Known rows, with every step that occurs:
zuvo > nosa > balim: [ 0.09  0.24  0.14  0.15  0.15  0.05 -0.06  0.00  0.07 -0.30 -0.60  0.25
 -0.07  0.11  0.00  0.09 -0.01  0.39  0.41  0.52 -0.32  0.07  0.23  0.20
  0.17]
vafa > redi > movupul: [ 0.12  0.21  0.23  0.14  0.17  0.18 -0.27  0.14  0.34 -0.26 -0.37  0.35
 -0.16 -0.05 -0.10  0.13  0.07  0.18  0.32  0.45 -0.26  0.03  0.20  0.43
 -0.10]
vafa > redi > movupul > tidug > zuvo: [ 0.13  0.32  0.02  0.20  0.18  0.30 -0.23  0.08  0.25 -0.24 -0.68  0.26
 -0.19  0.11 -0.23  0.52 -0.24  0.18 -0.07  0.40 -0.33  0.21  0.16  0.39
 -0.13]
redi > movupul > kige: [-0.13  0.14  0.13  0.00  0.20  0.05 -0.18  0.12  0.27 -0.38 -0.39  0.23
 -0.08  0.13  0.11 -0.01 -0.01  0.11  0.09  0.56 -0.28  0.25  0.08  0.47
 -0.04]
kige > movupul: [ 0.02  0.20  0.14  0.23  0.10  0.14  0.07 -0.07  0.23 -0.05 -0.38 -0.13
  0.05  0.08  0.04 -0.11 -0.05  0.16  0.56  0.22 -0.31  0.03  0.45  0.35
  0.11]
kige > movupul > levu: [ 0.04  0.21  0.23  0.07  0.19  0.15  0.02  0.00  0.18 -0.04 -0.41 -0.30
  0.04  0.20  0.06  0.18 -0.22  0.30  0.75  0.12 -0.23  0.18  0.40  0.41
 -0.01]
movupul > tidug > zuvo > levu > vafa > redi: [ 0.27  0.26 -0.26  0.51  0.35  0.17 -0.42 -0.32  0.42 -0.29 -0.76  0.08
 -0.14  0.35 -0.14  0.45 -0.12  0.32  0.04  0.23 -0.29  0.24  0.11  0.40
 -0.18]
kige > movupul > tidug > zuvo > levu: [ 0.11  0.39 -0.16  0.39  0.39  0.21  0.02 -0.11  0.33 -0.10 -0.73 -0.42
  0.01  0.07 -0.03  0.33 -0.32  0.33  0.24  0.24 -0.31  0.25  0.31  0.29
 -0.07]
levu > vafa > redi > movupul > kige: [-0.02  0.07  0.06  0.17  0.26  0.02 -0.48 -0.07  0.45 -0.43 -0.44  0.43
 -0.24  0.28  0.01 -0.02  0.04  0.05  0.09  0.55 -0.33  0.13  0.07  0.70
 -0.15]
zuvo > levu > vafa > redi: [ 0.26  0.15 -0.05  0.45  0.34  0.04 -0.45 -0.26  0.50 -0.32 -0.45  0.16
 -0.12  0.18 -0.02  0.07  0.20  0.32  0.44  0.26 -0.21  0.06  0.16  0.46
 -0.15]
redi > movupul > tidug > zuvo > levu: [ 0.08  0.34 -0.11  0.23  0.45  0.19 -0.14  0.14  0.34 -0.22 -0.75 -0.11
  0.05  0.01 -0.15  0.46 -0.21  0.37 -0.11  0.38 -0.25  0.31  0.02  0.20
 -0.21]
vafa > redi: [ 0.21  0.21  0.17  0.24 -0.02  0.18 -0.25 -0.14  0.23 -0.28 -0.35  0.32
 -0.19  0.14 -0.02  0.13  0.12  0.21  0.48  0.30 -0.24  0.08  0.30  0.42
  0.05]
tidug > zuvo > nosa > movupul > redi: [ 0.09  0.11 -0.49  0.25  0.32  0.71 -0.20  0.23  0.44 -0.48 -0.80  0.02
 -0.02  0.18  0.24  0.33  0.04  0.34  0.23  0.68 -0.26  0.36  0.33  0.17
  0.20]
tidug > movupul > redi > vafa: [ 0.10  0.04  0.11  0.24  0.52  0.22  0.01  0.18  0.20 -0.16 -0.74  0.28
 -0.02  0.08  0.29  0.47  0.12  0.16  0.39  0.12 -0.33 -0.01  0.12  0.27
 -0.01]
nosa > balim: [ 0.10  0.26  0.32  0.14  0.08 -0.03  0.01 -0.17  0.15 -0.22 -0.50  0.42
 -0.07  0.18 -0.05  0.04 -0.09  0.20  0.38  0.28 -0.32  0.03  0.03  0.28
  0.08]
redi > movupul > levu: [ 0.01  0.16  0.29 -0.07  0.25  0.14 -0.15  0.26  0.20 -0.16 -0.44  0.02
  0.08  0.13 -0.05  0.30 -0.11  0.32  0.39  0.26 -0.17  0.22  0.10  0.31
 -0.15]
tidug > zuvo: [ 0.14  0.14 -0.01  0.21 -0.02  0.38 -0.10 -0.11  0.11 -0.21 -0.53  0.13
  0.02  0.33  0.00  0.34  0.00  0.13  0.29  0.32 -0.28  0.13  0.33  0.27
  0.10]
kige > movupul > tidug > zuvo: [ 0.02  0.31 -0.06  0.29  0.09  0.27  0.10 -0.12  0.14 -0.04 -0.69 -0.22
  0.03  0.24 -0.07  0.28 -0.36  0.15  0.14  0.18 -0.39  0.20  0.41  0.30
  0.08]
zuvo > nosa > movupul > tidug: [-0.02  0.27 -0.34  0.16  0.10  0.17  0.01  0.12  0.31 -0.32 -0.64 -0.09
  0.10  0.21  0.04  0.12 -0.08  0.47  0.10  0.33 -0.30  0.30  0.18 -0.01
  0.27]
vafa > redi > movupul > levu: [ 0.15  0.22  0.32  0.00  0.26  0.19 -0.31  0.19  0.30 -0.25 -0.42  0.18
 -0.15  0.07 -0.10  0.42 -0.10  0.33  0.54  0.35 -0.18  0.19  0.17  0.49
 -0.23]
movupul > tidug: [ 0.06  0.26  0.09  0.18 -0.03  0.00 -0.02 -0.12  0.06 -0.15 -0.53  0.12
  0.08  0.24 -0.06  0.11 -0.11  0.28  0.03  0.05 -0.25  0.29  0.11  0.17
  0.14]
kige > movupul > levu > vafa: [ 0.00  0.08  0.12  0.19  0.24  0.07 -0.12 -0.14  0.26 -0.02 -0.48 -0.25
  0.14  0.39  0.00  0.07 -0.18  0.22  0.62  0.02 -0.27  0.10  0.35  0.47
 -0.07]
levu > movupul > tidug > zuvo > redi: [ 0.18  0.22  0.03  0.22  0.15  0.29 -0.26  0.08 -0.03 -0.16 -0.50  0.16
  0.11  0.22  0.13  0.41  0.04  0.29  0.03 -0.16 -0.04  0.17  0.26  0.18
 -0.04]
kige > movupul > redi: [ 0.05  0.16  0.08  0.30  0.28  0.27 -0.05  0.04  0.32 -0.17 -0.52 -0.03
  0.01 -0.04  0.22 -0.11 -0.05  0.19  0.43  0.31 -0.24  0.25  0.37  0.42
  0.08]
movupul > redi: [ 0.12  0.12  0.07  0.24  0.16  0.27 -0.20  0.01  0.22 -0.30 -0.55  0.27
  0.02  0.08  0.19  0.01  0.12  0.24  0.23  0.30 -0.16  0.36  0.16  0.32
  0.10]
tidug > movupul > levu > vafa: [ 0.08 -0.06  0.07  0.18  0.36  0.14 -0.19 -0.03  0.24  0.07 -0.54 -0.08
  0.09  0.57  0.10  0.47  0.18  0.29  0.38 -0.14 -0.26 -0.02  0.18  0.31
 -0.05]
levu > movupul: [ 0.16  0.09  0.08  0.17  0.18  0.21 -0.09  0.19  0.05 -0.12 -0.22  0.21
  0.27  0.15  0.18  0.10  0.30  0.17  0.29  0.05 -0.16 -0.03  0.16  0.19
  0.02]
vafa > redi > movupul > kige: [ 0.01  0.20  0.16  0.07  0.20  0.10 -0.33  0.08  0.37 -0.47 -0.36  0.38
 -0.33  0.08  0.07  0.11  0.01  0.11  0.22  0.63 -0.28  0.22  0.13  0.64
 -0.12]

Rows:
[ 0.20  0.08  0.15  0.19  0.15  0.12 -0.42 -0.21  0.27 -0.24 -0.45  0.20
 -0.10  0.47 -0.06  0.30 -0.02  0.28  0.55  0.10 -0.20  0.16  0.20  0.53
 -0.13]
movupul > levu > vafa > redi
[ 0.05  0.31 -0.16  0.15  0.00  0.31 -0.15 -0.13  0.36 -0.34 -0.64  0.09
 -0.09  0.33  0.02  0.33 -0.19  0.32  0.14  0.04 -0.19  0.28  0.20  0.15
  0.13]
nosa > movupul > tidug > zuvo > redi
[ 0.05  0.33  0.10  0.25  0.05  0.22 -0.11 -0.17  0.13 -0.09 -0.65 -0.16
 -0.12  0.16 -0.01  0.21 -0.30  0.27  0.30  0.01 -0.20  0.21  0.54  0.36
  0.05]
kige > movupul > tidug > zuvo > redi
[ 0.04  0.17 -0.03 -0.03  0.16  0.24 -0.03  0.03  0.42 -0.29 -0.42 -0.04
  0.08  0.36  0.09  0.30 -0.12  0.34  0.60  0.15 -0.21  0.25  0.07  0.20
  0.06]
nosa > movupul > levu
[ 0.23  0.00  0.11  0.25  0.36  0.18 -0.35 -0.07  0.33 -0.01 -0.50  0.07
 -0.15  0.51  0.07  0.56  0.20  0.27  0.51 -0.05 -0.27 -0.06  0.25  0.48
 -0.14]
tidug > movupul > levu > vafa > redi
[ 0.08  0.13  0.16  0.18  0.28  0.14 -0.07  0.04  0.13 -0.40 -0.69  0.41
  0.03  0.04  0.18  0.21 -0.09  0.16  0.43  0.27 -0.27  0.20  0.09  0.33
 -0.02]
movupul > redi > vafa
[ 0.13  0.08  0.18  0.08  0.29  0.21 -0.05  0.11  0.15  0.05 -0.48 -0.13
  0.00  0.38  0.16  0.58  0.15  0.35  0.52 -0.03 -0.21  0.07  0.24  0.25
  0.00]
tidug > movupul > levu
[ 0.21  0.29 -0.08  0.30  0.47  0.02 -0.11  0.17  0.19 -0.16 -0.44 -0.06
  0.28  0.02  0.16  0.22  0.12  0.41  0.04 -0.05 -0.11  0.21 -0.05  0.09
 -0.12]
zuvo > levu > movupul > tidug
[ 0.14  0.07  0.10  0.20  0.51  0.22 -0.08  0.33  0.06 -0.33 -0.54  0.44
  0.23 -0.03  0.35  0.28  0.10  0.12  0.35  0.11 -0.20  0.06  0.01  0.26
 -0.13]
levu > movupul > redi > vafa
[ 0.19  0.06  0.02  0.26  0.37  0.33 -0.21  0.30  0.15 -0.24 -0.39  0.30
  0.22  0.02  0.35  0.09  0.29  0.19  0.16  0.13 -0.09  0.21  0.10  0.25
 -0.02]
levu > movupul > redi
[ 0.05  0.13 -0.44  0.19  0.13  0.56 -0.08  0.12  0.36 -0.37 -0.65 -0.09
  0.03  0.32  0.07  0.35  0.03  0.32  0.35  0.61 -0.32  0.12  0.41  0.09
  0.23]
tidug > zuvo > nosa > movupul
[ 0.14  0.23  0.12  0.16  0.29  0.17 -0.13  0.12 -0.12 -0.25 -0.65  0.30
  0.11  0.16  0.12  0.63 -0.15  0.20  0.23 -0.20 -0.16  0.02  0.18  0.18
 -0.16]
levu > movupul > tidug > zuvo > redi > vafa
[ 0.14  0.12 -0.11  0.15  0.24  0.20 -0.33 -0.14  0.59 -0.34 -0.46  0.17
 -0.09  0.51 -0.02  0.29 -0.07  0.27  0.60  0.13 -0.26  0.13  0.09  0.43
 -0.08]
nosa > movupul > levu > vafa > redi
[ 0.04  0.28 -0.33  0.19  0.05  0.36  0.06 -0.08  0.37 -0.27 -0.70  0.03
  0.04  0.41 -0.05  0.42 -0.27  0.19  0.01  0.20 -0.35  0.27  0.07  0.10
  0.16]
nosa > movupul > tidug > zuvo
[ 0.13  0.09 -0.08  0.37  0.32 -0.01 -0.29 -0.21  0.40 -0.24 -0.49  0.00
  0.12  0.25  0.03 -0.03  0.17  0.34  0.30  0.18 -0.21  0.09  0.10  0.28
 -0.09]
zuvo > levu > vafa
[ 0.08  0.08  0.13  0.23  0.23  0.09 -0.40 -0.01  0.41 -0.23 -0.44  0.39
 -0.07  0.16 -0.17  0.02  0.10  0.12  0.19  0.34 -0.30 -0.08  0.15  0.50
 -0.16]
levu > vafa > redi > movupul
[ 0.07  0.15 -0.35  0.04  0.25  0.57 -0.13  0.19  0.31 -0.36 -0.67 -0.25
  0.05  0.42  0.09  0.65 -0.13  0.46  0.56  0.48 -0.26  0.28  0.38  0.15
  0.10]
tidug > zuvo > nosa > movupul > levu
[ 0.13  0.24 -0.01  0.20  0.16  0.30 -0.09 -0.01  0.06 -0.32 -0.76  0.21
 -0.12  0.24 -0.04  0.40 -0.11  0.32  0.34  0.63 -0.38  0.07  0.32  0.22
  0.14]
tidug > zuvo > nosa > balim
[ 0.15  0.17 -0.30  0.27  0.27  0.42 -0.13  0.31 -0.11 -0.17 -0.65 -0.06
  0.26  0.24  0.10  0.52  0.06  0.36 -0.10  0.24 -0.22  0.20  0.33  0.05
  0.07]
levu > movupul > tidug > zuvo > nosa
[ 0.18  0.33 -0.18  0.33  0.27  0.20 -0.12 -0.13  0.25 -0.26 -0.73 -0.12
  0.01  0.20 -0.04  0.46 -0.17  0.38  0.04  0.24 -0.24  0.36  0.12  0.18
 -0.05]
movupul > tidug > zuvo > levu
[ 0.01  0.06  0.02  0.15  0.21  0.13 -0.08 -0.01  0.23 -0.16 -0.42  0.08
 -0.15  0.36  0.33  0.28  0.24  0.14  0.21  0.25 -0.32  0.10  0.20  0.41
  0.12]
tidug > movupul > kige
[ 0.15  0.16  0.14  0.16 -0.07  0.34 -0.32 -0.17  0.10 -0.26 -0.47  0.18
 -0.12  0.24  0.06  0.26  0.07  0.25  0.43  0.17 -0.10  0.14  0.47  0.32
  0.07]
tidug > zuvo > redi
[ 0.12  0.29 -0.15  0.23  0.25  0.38 -0.30  0.26  0.16 -0.31 -0.78  0.10
 -0.19  0.05 -0.20  0.54 -0.15  0.38 -0.06  0.64 -0.32  0.24  0.38  0.31
 -0.05]
vafa > redi > movupul > tidug > zuvo > nosa
[ 0.16  0.20 -0.13  0.26  0.19  0.33 -0.05  0.13 -0.03 -0.11 -0.54  0.11
  0.23  0.32  0.07  0.48 -0.03  0.17 -0.12 -0.01 -0.23  0.14  0.13  0.14
 -0.01]
levu > movupul > tidug > zuvo
[ 0.02  0.17  0.36  0.03  0.11  0.08 -0.30  0.13  0.23 -0.23 -0.36  0.24
 -0.06 -0.09  0.00 -0.04  0.13  0.31  0.35  0.21 -0.07  0.09  0.29  0.31
 -0.05]
zuvo > redi > movupul
[ 0.22  0.40 -0.08  0.29  0.46  0.23 -0.31  0.11  0.44 -0.30 -0.73  0.05
 -0.21 -0.06 -0.18  0.56 -0.20  0.36  0.03  0.46 -0.26  0.26  0.07  0.37
 -0.29]
vafa > redi > movupul > tidug > zuvo > levu
[ 0.09  0.17  0.30 -0.07  0.22  0.35 -0.39  0.17  0.17 -0.24 -0.54  0.03
 -0.09  0.16 -0.03  0.54 -0.16  0.37  0.48  0.20 -0.05  0.26  0.33  0.38
 -0.20]
tidug > zuvo > redi > movupul > levu
[-0.09  0.16  0.29 -0.05  0.15  0.02 -0.38  0.05  0.27 -0.43 -0.34  0.28
 -0.22  0.05  0.18 -0.08  0.05  0.24  0.25  0.40 -0.10  0.28  0.21  0.51
 -0.06]
zuvo > redi > movupul > kige
[-0.05  0.27  0.14  0.09  0.15  0.00 -0.03  0.16  0.17 -0.14 -0.55  0.14
  0.10  0.06 -0.15  0.10 -0.15  0.26 -0.13  0.20 -0.27  0.24  0.01  0.19
 -0.02]
redi > movupul > tidug
[-0.02  0.30  0.31  0.05  0.09 -0.04 -0.24  0.11  0.16 -0.19 -0.51  0.19
 -0.04 -0.05 -0.08  0.03 -0.10  0.38  0.00  0.05 -0.09  0.26  0.15  0.23
 -0.05]
zuvo > redi > movupul > tidug
[ 0.12  0.27  0.09  0.19 -0.07  0.20 -0.25 -0.20  0.04 -0.22 -0.64  0.13
 -0.11  0.28 -0.02  0.35 -0.15  0.33  0.10 -0.01 -0.13  0.33  0.33  0.25
  0.06]
movupul > tidug > zuvo > redi
[ 0.23  0.15 -0.01  0.31  0.79  0.16 -0.15  0.34  0.25 -0.40 -0.59  0.24
  0.21 -0.21  0.39  0.33  0.15  0.30  0.45  0.17 -0.13  0.12 -0.08  0.23
 -0.29]
zuvo > levu > movupul > redi > vafa
[ 0.01  0.29 -0.23  0.30  0.16  0.35  0.02  0.05  0.06 -0.09 -0.78 -0.40
  0.04  0.18 -0.03  0.32 -0.28  0.34  0.16  0.41 -0.37  0.23  0.60  0.23
  0.17]
kige > movupul > tidug > zuvo > nosa
[ 0.07  0.23 -0.24  0.26  0.05  0.34 -0.13  0.03 -0.04 -0.24 -0.78 -0.08
  0.05  0.31 -0.06  0.45 -0.13  0.40 -0.03  0.40 -0.29  0.33  0.40  0.12
  0.19]
movupul > tidug > zuvo > nosa
[ 0.24  0.17 -0.03  0.29  0.47  0.16 -0.17  0.19  0.26 -0.20 -0.27 -0.02
  0.25 -0.02  0.24  0.15  0.33  0.35  0.38  0.12 -0.09  0.03  0.07  0.16
 -0.14]
zuvo > levu > movupul
[ 0.05  0.04  0.19  0.03  0.28  0.27 -0.52  0.03  0.24 -0.21 -0.62  0.08
 -0.01  0.37 -0.08  0.44 -0.12  0.31  0.34  0.12 -0.09  0.16  0.29  0.44
 -0.26]
tidug > zuvo > redi > movupul > levu > vafa
[ 0.12  0.36 -0.43  0.29  0.35  0.29 -0.02 -0.06  0.57 -0.35 -0.74 -0.16
  0.02  0.25  0.00  0.45 -0.22  0.37  0.09  0.25 -0.29  0.33 -0.01  0.09
  0.00]
nosa > movupul > tidug > zuvo > levu
[ 0.07  0.23 -0.53  0.38  0.41  0.20 -0.16 -0.19  0.64 -0.31 -0.81 -0.12
  0.12  0.46 -0.06  0.33 -0.19  0.31 -0.04  0.17 -0.33  0.24 -0.06  0.15
 -0.06]
nosa > movupul > tidug > zuvo > levu > vafa
